Known rows, with every step that occurs:
refop > mavub: [ 2.31  3.13  1.25 -0.65 -0.39  0.54  0.75  1.59 -2.32 -2.90 -2.03  0.85
  1.67  1.78  0.53  4.64 -1.58  1.06  0.64  1.07  2.95]
naru > koram > sene: [ 1.35 -1.20  0.38  0.59 -1.20 -3.00 -0.78  0.15 -0.44  0.85  2.65 -0.63
 -0.10 -2.58 -0.56 -0.64  1.02 -0.02  0.36 -0.13 -2.68]
kanem > mavub > naru > koram > refop: [-5.44 -4.41 -0.15 -1.28  3.00 -3.90 -1.32 -1.39 -1.13  0.44  0.13  1.86
 -5.29 -2.07 -1.79 -4.89 -2.39 -3.99  1.57 -5.75 -3.89]
kanem > mavub > sene: [-4.44 -0.93 -1.21  1.99 -1.51 -2.09  1.06  1.16  1.24  0.33 -2.57  3.74
 -3.83  3.10 -1.32  1.40 -0.86 -0.09 -0.93 -4.87 -1.93]
koram > refop > mavub: [ 2.15  2.58  0.68 -1.65  3.94  3.23  0.60 -0.74 -0.59 -4.41 -1.85 -1.56
  0.94 -2.17 -1.07  2.16 -3.55  1.83 -0.15  2.15  3.06]
refop > koram > naru: [ 2.68  3.25  0.91  2.46 -1.49 -0.22 -0.53  1.33  1.11  2.72  0.39  1.27
  3.20 -3.07 -0.68 -1.54  1.56  4.00  3.29  5.78  1.22]
naru > koram > refop > mavub > noto: [ 1.76 -1.93  0.13 -2.46  4.03  2.31 -0.49  0.65 -2.90 -3.54  0.75 -0.08
 -0.10 -2.14 -0.81 -1.01 -2.37  2.88  1.92  2.97  2.52]
kanem > mavub > naru > koram: [-5.46 -4.14  0.08 -0.43 -0.29 -6.00 -1.27  0.27 -1.94  1.68  0.12  3.69
 -4.88  0.61 -0.47 -3.43 -0.89 -4.60  1.94 -6.60 -4.07]
kanem > mavub > naru > koram > noto: [-6.81 -2.16 -1.92  0.58  1.43 -2.58 -1.87 -0.83 -0.49  1.46 -1.29  2.79
 -4.09 -1.39 -1.90 -3.97 -0.53 -5.25  1.41 -7.57 -4.42]
koram > refop > mavub > kanem: [ 2.12 -2.28  1.88 -0.56  5.67  3.97  1.38 -1.92 -1.03 -3.60 -2.77  1.33
 -0.28 -0.12  0.57  1.49 -4.32  3.85  1.13  3.04  3.84]
refop > mavub > sene: [ 0.33  0.81  1.43  0.87 -2.90  2.26  1.78  4.17 -1.43 -4.63 -4.47  3.73
 -0.68  4.10  0.81  6.65 -3.18  2.62  1.97  1.36  4.16]
mavub > refop > koram > kanem: [ 0.46  3.04 -3.36  1.57 -3.82  2.37 -1.12 -0.28  1.82  3.22 -0.51 -0.22
  2.86 -0.48 -1.73  0.37  2.69 -1.75 -0.08  3.71  2.03]
kanem > mavub: [-2.57  1.44 -1.41  0.33  1.02 -3.85  0.00 -1.42  0.51  2.27 -0.02  1.09
 -1.28  0.86 -1.54 -0.74  0.75 -1.56 -2.15 -5.22 -3.09]
mavub > refop: [ 0.68  3.39 -0.76  0.60 -3.10 -0.14 -0.51 -0.68  1.91  1.88 -0.61  3.26
 -0.26  1.84  0.40  1.75  0.98  0.79 -2.96  0.49  2.28]
noto > koram > refop: [ 0.66 -0.03  0.37  1.22  1.07  1.98  1.14 -4.68  0.24 -1.68  0.52 -1.74
  2.04 -2.73 -2.23 -1.10 -0.38  1.53 -1.62  4.47  2.26]
noto > koram > sene > mavub > kanem: [ 2.89 -3.77  4.05  1.27 -2.11 -0.53  3.81 -2.29  0.55  2.03  2.45 -2.54
  1.21  3.85  4.03  2.09  5.26  4.19 -2.08  2.36  1.41]
kanem > mavub > noto: [-2.56  1.01 -0.79 -1.40  2.34 -2.29  1.14 -1.92  1.71  1.84  1.19  1.19
 -0.29  2.61  0.01 -3.33  2.21  0.19 -2.32 -4.46 -3.65]
koram > refop > mavub > sene: [ 0.65  0.43  0.82 -0.46  1.64  4.67  1.44  1.57  0.25 -5.87 -4.07  1.08
 -1.07  0.00 -0.84  4.23 -4.97  3.27  1.15  2.48  4.10]
sene > mavub: [ 3.77  2.35  0.65 -0.55 -3.46 -3.17  0.39  1.87 -1.12  0.90  0.36 -3.25
 -2.05  1.94  2.85  3.73  3.95  2.54 -3.90 -1.18  0.74]
mavub > refop > koram: [ 0.16  2.08  0.27  0.59 -3.11  1.30 -1.07 -0.93  0.40  2.37 -1.10  4.92
  1.56 -0.22 -2.19  1.12  2.50  0.68  0.03  4.83  2.36]
naru > koram: [ 0.94 -1.42 -1.19  1.42 -2.12 -3.35 -2.13  1.13 -3.52  0.23  0.88  1.87
 -1.71 -2.03 -1.34 -0.14 -0.03  0.24  0.69  0.62 -0.19]
naru > koram > noto > mavub: [ 1.67  0.51 -0.39  0.93  2.94  3.63 -4.28  1.40 -1.72  0.30  0.48  1.44
  1.85 -3.84 -1.64  1.09 -1.14 -0.83  0.68  0.19 -0.29]

Rows:
[-4.36 -0.54 -2.00  0.69 -1.36 -1.25 -0.56 -0.91  0.32  2.52 -0.73 -1.40
  0.76 -1.28 -2.13 -3.57  1.42 -6.32  2.75 -1.85 -3.97]  refop > koram > kanem > mavub > naru
[ 2.13  2.19  1.23 -3.39  5.04  4.45  1.46 -1.05  0.65 -4.60 -0.84 -1.38
  1.97 -0.73  0.37  0.06 -2.22  3.36 -0.48  2.92  2.22]  koram > refop > mavub > noto
[ 0.88  1.09 -2.23  1.19 -2.23  2.12  2.13 -2.07  1.67  0.47  2.26 -4.38
  4.59  1.82  1.46 -2.80  3.10  0.25 -1.69  3.12  0.74]  mavub > noto > koram > kanem
[-0.33  0.57  2.81 -2.75  3.12  2.32  0.73 -0.61 -0.32 -5.11 -2.81  0.05
 -0.97 -1.31  0.38  0.48 -4.88 -0.64  1.71  0.74  1.65]  koram > refop > mavub > naru
[-2.10 -4.05  1.11 -0.82  0.43 -2.07 -2.00 -0.82 -1.70 -2.09 -0.36  1.69
 -4.33 -3.84 -0.72 -3.91 -3.46 -2.21  2.45 -0.18 -1.48]  mavub > naru > koram > refop
[ 2.24  2.68  2.10 -2.25  0.84  2.06  1.59  1.22 -0.92 -3.25 -0.81  1.28
  2.54  3.34  2.11  2.01 -0.23  2.92  0.41  1.80  2.38]  refop > mavub > noto
[ 1.09 -1.87 -1.72  0.14  1.98 -0.79 -2.14 -0.98 -2.24 -1.31  0.88 -0.46
 -2.01 -5.27 -2.73 -1.93 -2.14  0.93  0.24  1.73  0.29]  naru > koram > refop
[ 3.22  2.45  0.90 -0.66 -0.06  5.43 -2.71  1.67  1.48  3.09  1.11  0.51
  5.82  0.10  0.26  2.90  0.89 -1.96  0.32  4.52  1.79]  noto > mavub > refop > koram > kanem
[-3.54  0.66 -5.72  3.03 -2.41 -0.52  1.08  1.82  3.03  1.44 -1.62 -3.09
 -1.52  2.28 -0.58  0.71 -0.42 -3.16 -1.12 -5.59 -2.18]  koram > kanem > mavub > sene
[ 2.04 -0.21  4.02  0.36 -0.76  3.14 -1.00  3.64  0.60 -1.76 -1.63  4.37
  1.00  2.53  1.74  5.41 -3.10  1.34  0.34  1.80  0.60]  noto > mavub > sene
[-1.77 -1.71 -5.81  0.45  0.32 -2.48 -0.96  1.14 -0.51  3.11  3.03 -3.79
 -0.44 -0.04 -0.55 -4.33  1.82 -2.78  0.01 -4.33 -2.89]  naru > koram > kanem > mavub > noto
[ 1.52  0.43  1.58 -0.12  2.18  3.99  2.19 -2.56 -1.65 -3.82 -0.59 -1.66
  3.10 -0.89 -1.84  1.89 -1.76  2.19  0.01  5.01  5.13]  noto > koram > refop > mavub
[-1.81  2.31 -5.15  0.02  1.05 -0.83  0.94 -0.88  3.37  2.78  1.82 -5.34
  1.70  1.70  0.66 -3.55  2.26 -3.02 -2.63 -5.11 -3.80]  koram > kanem > mavub > noto
[ 3.17 -5.74  2.02  0.30 -1.38 -3.34  0.50  1.33 -1.71  2.42  2.80 -1.24
 -3.00  1.18  3.67  1.25  3.56  3.60 -0.17 -0.53 -0.66]  naru > koram > sene > mavub > kanem
[-1.86 -2.58 -2.10  1.02 -3.87 -3.12 -1.91  1.80 -1.35  0.14  0.03 -1.37
 -2.67 -1.26  1.22 -2.88 -1.51 -5.42  2.76 -1.87 -2.18]  mavub > naru > koram > kanem
[-1.89  2.71 -5.66  1.63 -0.22 -2.12  0.17 -0.41  2.12  3.03  0.75 -5.54
  0.54  0.26 -0.86 -1.45  1.00 -4.64 -2.44 -5.90 -3.15]  koram > kanem > mavub
[ 1.45  0.76  4.41 -2.25 -3.38 -3.52  2.04  0.59  2.70  0.55  1.44 -4.12
 -2.02  1.72  5.01  1.22  3.59 -0.52 -1.93 -3.30 -3.63]  koram > sene > mavub > naru
[-3.12 -0.63 -0.04 -0.37  1.37 -1.31  2.12 -3.33  0.91  2.02  2.14  1.00
  1.49  3.42 -0.25 -3.40  3.39  0.61 -2.06 -1.91 -1.66]  kanem > mavub > noto > koram
[ 2.84  0.53  2.96  0.20 -3.59 -1.21  3.25 -1.27  1.01  1.16  3.07 -5.19
  2.21  2.03  2.49  2.74  5.77  2.34 -3.21  1.40  0.44]  noto > koram > sene > mavub
[ 1.05 -3.80  5.15 -2.70  3.74  1.37 -3.51  1.27 -1.74 -1.74  1.04  2.27
 -0.71 -2.71  1.09 -0.95 -4.69 -2.56  2.61  1.13 -1.44]  noto > mavub > naru > koram > refop
[ 2.06  3.72  0.11  1.81 -2.64  1.58 -0.45  1.50  2.96  4.56  0.13  3.72
  2.58 -0.55 -0.08 -0.22  2.36  3.92  1.43  5.33  3.72]  mavub > refop > koram > naru
